Each row comes from the steps of one walk. Every step used is in the known rows, and no mark comes twice. Write the walk behind each row, first mark first.
In the rows, zero is written as 128.
Known rows:
todi > kobid > lumok: [151  73 145 116 117 163  93 144 132 111  98 110 150 144 130 137 132  99
 104 159 148 118 124 163 142]
kagu > levaz > todi: [ 78 117 145  54 122 103 120 130 154 131 102  86  97 122 131 116 118 108
 149 160 138  97 129 122 124]
tamo > gofon: [164  89 111 129 125 129 224 130 156 107 125 109 121 140 124 156 125 120
 131 150 117 128 127 163 141]
senazab > gofon > tamo: [ 77  97  85 107 121 107 174 134 127 102 123 121 150 128 179 171 123 126
 104 169 148 109 140 171 178]
todi > kobid > lumok > tamo: [153  88 145 119 116 153  82 145 122 109 110 111 144 148 120 146 114 107
  88 166 133 122 139 168 146]
poni > sekaz: [163  73 138  60 118 126 233 123 127 111 114 118 141 116 121 150 122 101
 108 152 162 109 148 186 162]
sekaz > poni > tamo > gofon: [202  93 130  79 126  84 178 119 162  62 103 119 117 144 121 162 133 120
 137 166 114 127 175 159 140]
lumok > kobid > todi > levaz > kagu: [ 91 133 126 105 120 146 118 100 145 108 121 112  75 143 137 129 133  99
 152  95 145 119  73 127 142]
lumok > tamo > todi > kobid > kagu: [159 131 140 102 112 123 126 133 105 115 143 129 122 137  83 151  87 115
 107 169 142 126 129 186 131]
sekaz > poni: [143  84 137  70 124  72 183 110 149  76 115 130 117 123 118 151 126 106
 113 152 145 101 161 171 143]
lumok > tamo > todi > levaz > kagu: [106 139 141 129 117 112 126 119 103 113 139 127 113 123  98 150 101 116
 102 150 138 115 132 164 140]
kagu > levaz > todi > kobid > lumok > tamo > gofon: [ 82 114 149  75 122 123  62 139 141 124 109  76  99 144 112 124 108 115
 129 177 108 108 132 117 127]
gofon > tamo > todi: [ 66 124 123 118 113 124 186 138 136 120 145 132 154 115 139 152 126 122
 122 166 153 132 106 171 143]
gofon > tamo > todi > levaz > kagu: [ 33 125 125 123 118 128 133 126 120 116 136 127 141 112 145 147 137 116
 132 157 155 126  94 140 146]
sekaz > poni > tamo > lumok: [192 100 120  86 122  85 151 148 151  67  98 129 122 132 122 137 139 115
 129 157 135 117 188 162 138]
levaz > todi > kobid > lumok > tamo > gofon: [125  99 137 120 121 147 114 150 135 127 135  91 115 161  88 120 154  99
 132 203 110 122 148 130 132]
sekaz > poni > tamo: [198  95 137  65 124  79 170 118 158  67  95 126 122 133 130 156 134 113
 134 160 135 120 178 163 140]
senazab > gofon > tamo > todi > kobid > kagu > levaz: [ 57 107 100  86 116 117 100 134 112 107 123 117 141 132 155 162 106 126
 118 174 158 110 111 165 163]
tamo > todi > kobid: [137 100 148 130 115 159 155 138 131 125 124 125 156 133  84 135 134 103
 134 174 162 125  82 184 127]
senazab > gofon: [123  84  96 105 122 109 184 128 131 105 109 120 139 130 160 162 123 115
 107 154 158  96 148 181 170]
todi > kobid > kagu: [192  80 132  62 118 144 101 133 119 112  99 119 124 141 121 134 119  89
 155 159 167 119 101 154 127]
tamo > lumok > kobid > todi > levaz > kagu: [ 93 130  94 142 114 147 102 172 130 108 120 124  91 132 125  95 147 104
 139 100 148 111 111 135 137]
gofon > tamo: [ 87 112 111 101 118 112 193 137 141 112 129 125 148 118 167 157 128 119
 121 162 144 129 127 157 152]
kobid > lumok > tamo: [127 111 141 116 112 113 119 132 128 111 127 120 118 128 138 149  94 121
  58 127 140 107 192 180 150]
senazab > gofon > tamo > lumok > kobid > todi: [ 54 117  62 128 116 123 140 158 125 101 132 124 131 136 165 149 124 129
 109 152 144 112 133 163 175]
lumok > kobid > kagu > levaz > todi: [132 134 153  27 119 100 103 106 142 122 128 105  80 143 142 115 123  98
 152 105 152 111  99 139 118]
kagu > levaz > todi > kobid > lumok > tamo: [ 80 116 153  66 120 119  57 139 138 127 104  79 102 137 120 119 108 110
 126 176 122 103 134 121 127]
sekaz > poni > tamo > lumok > kobid > todi > levaz: [166 120 112  93 122 101 107 132 148  63 107 128  97 138 119 128 131 112
 136 140 131 122 160 141 139]
gofon > tamo > lumok > kobid > kagu: [ 88 132  96 105 113 115 137 168 127 109 143 133 132 126 161 122 135 118
 123 133 146 130 125 151 142]
todi > kobid: [173  75 133 104 122 157 143 143 135 113  97 113 153 142 120 143 138  95
 134 176 146 125  99 162 139]

Write each row's walk:
[128 118 136   4 117  91  84 117 128 126 107 106  65 121 137 115  94  99
 171 131 173  94 133 126 114]	kobid > kagu > levaz > todi
[141 136 146  90 112 117 100 131 106 115 135 120 115 134  86 148  74 119
 108 165 139 122 123 177 129]	lumok > tamo > todi > kobid > kagu > levaz
[ 88 108 148  59 123 122  89 137 147 130  96  81 108 133 121 115 123 103
 154 178 132 103 112 117 124]	kagu > levaz > todi > kobid
[148  97 134  69 122 138 118 142 130 133 123 101 104 150  97 110 158  82
 177 195 146 115 124 123 119]	levaz > todi > kobid > kagu
[ 57  99 101 125 116 130 125 141 118 107 130 121 161 135 154 165 123 127
  94 177 152 113 127 177 173]	senazab > gofon > tamo > todi > kobid > lumok
[144 120 107 136 115 128 159 180 138 114 130 129 128 131 129  99 150 107
 113 112 147 115 131 170 134]	tamo > lumok > kobid
[112 135  87 148 114 149 115 169 134 110 132 128  97 131 120  92 131 105
 126 104 148 116 114 146 137]	tamo > lumok > kobid > todi > levaz
[102 124 149 135 111 125  89 124 116 116 141 125 119 122 121 139  90 120
  55 127 147 109 170 175 145]	kobid > lumok > tamo > todi > levaz
[178 134 104 124 117 148 105 167 143  97  85 116 106 143 147 117 153 115
 168 121 137 134 140 127 134]	poni > tamo > lumok > kobid > todi > levaz > kagu
[178  96 153  84 120 102 120 124 149  71 102 125 133 139 110 149 134 114
 123 167 138 122 165 170 135]	sekaz > poni > tamo > todi > kobid > lumok
[153 104 149  80 124  86 124 112 142  69  97 125 116 130 116 150 144 111
 144 156 142 114 154 147 136]	sekaz > poni > tamo > todi > levaz > kagu
[ 66 114 133 125 112 144 132 146 128 117 139 125 164 127 135 149 128 120
 111 176 148 135 101 166 144]	gofon > tamo > todi > kobid > lumok
[208 123 139 109 115 137 184 140 152 112  97 122 145 133 127 146 135 120
 158 157 151 139 140 176 128]	poni > tamo > todi
[ 38 136  89 132 115 134 108 165 126 106 133 125 116 126 158 123 144 117
 133 131 139 127 107 123 150]	gofon > tamo > lumok > kobid > todi > levaz > kagu
[132 109 135 130 114 119 129 134 132 106 133 114 114 137 130 154  93 128
  61 132 120 115 188 175 151]	kobid > lumok > tamo > gofon
[157 123 106 104 113 119 126 173 127 114 132 133 108 130 131  95 137 102
 128 100 161 112 133 164 126]	tamo > lumok > kobid > kagu
[107 138 118 110 119 149 130  98 149 110 134 117  81 142 133 127 117 101
 139 100 146 124  74 138 142]	lumok > kobid > todi > levaz
[121 131  89 138 112 143 143 178 142 112 131 128 103 134 119  98 135 109
 128 108 147 117 120 159 136]	tamo > lumok > kobid > todi
[164  87 140  40 119 136  62 131 121 113  89 107 114 139 129 133 101  95
 155 155 162 114  94 143 124]	todi > kobid > kagu > levaz
[ 64 137  84 129 112 133 147 172 136 109 143 129 127 128 151 125 133 123
 123 139 137 133 117 149 148]	gofon > tamo > lumok > kobid > todi
[ 72 136 102  89 113 110 110 167 127 110 135 125 126 122 164 120 122 122
 123 130 144 126 121 144 139]	gofon > tamo > lumok > kobid > kagu > levaz
[110 121 151 129 109 121 116 132 124 116 139 125 124 126 118 145  94 124
  59 131 146 109 178 190 145]	kobid > lumok > tamo > todi
[231 130 112  96 115 129 133 171 143 102  97 124 122 142 149 117 143 115
 156 124 145 136 158 155 126]	poni > tamo > lumok > kobid > kagu
[127 133 112  88 114 113  95 175 129 121 130 119  94 133 124  81 138 103
 138 111 152 107 133 144 119]	tamo > lumok > kobid > kagu > levaz > todi
[ 81 117  87 127 114 121 166 180 130 111 133 133 149 115 158 130 134 122
 116 156 144 127 141 156 149]	gofon > tamo > lumok
[122  99 156 135 112 162 118 140 130 125 124 123 154 133  91 133 129 106
 112 162 163 120  99 185 129]	tamo > todi > kobid > lumok
[122 133 121 100 115 142 169 111 161 113 130 116  88 147 131 134 122 106
 144 105 145 125  86 158 140]	lumok > kobid > todi
[ 87 125  85 123 117 162 121 105 139 110 114 122  68 120 125 132  89 102
 154 124 163 113  97 123 147]	kobid > todi > levaz
[150 128 141 127 114 129 148 137 113 116 143 126 137 137  82 154  97 119
  99 177 131 128 129 190 137]	lumok > tamo > todi > kobid
[207 135 100 121 114 147 145 175 154 100  95 119 117 145 142 119 141 120
 158 129 136 140 149 153 133]	poni > tamo > lumok > kobid > todi
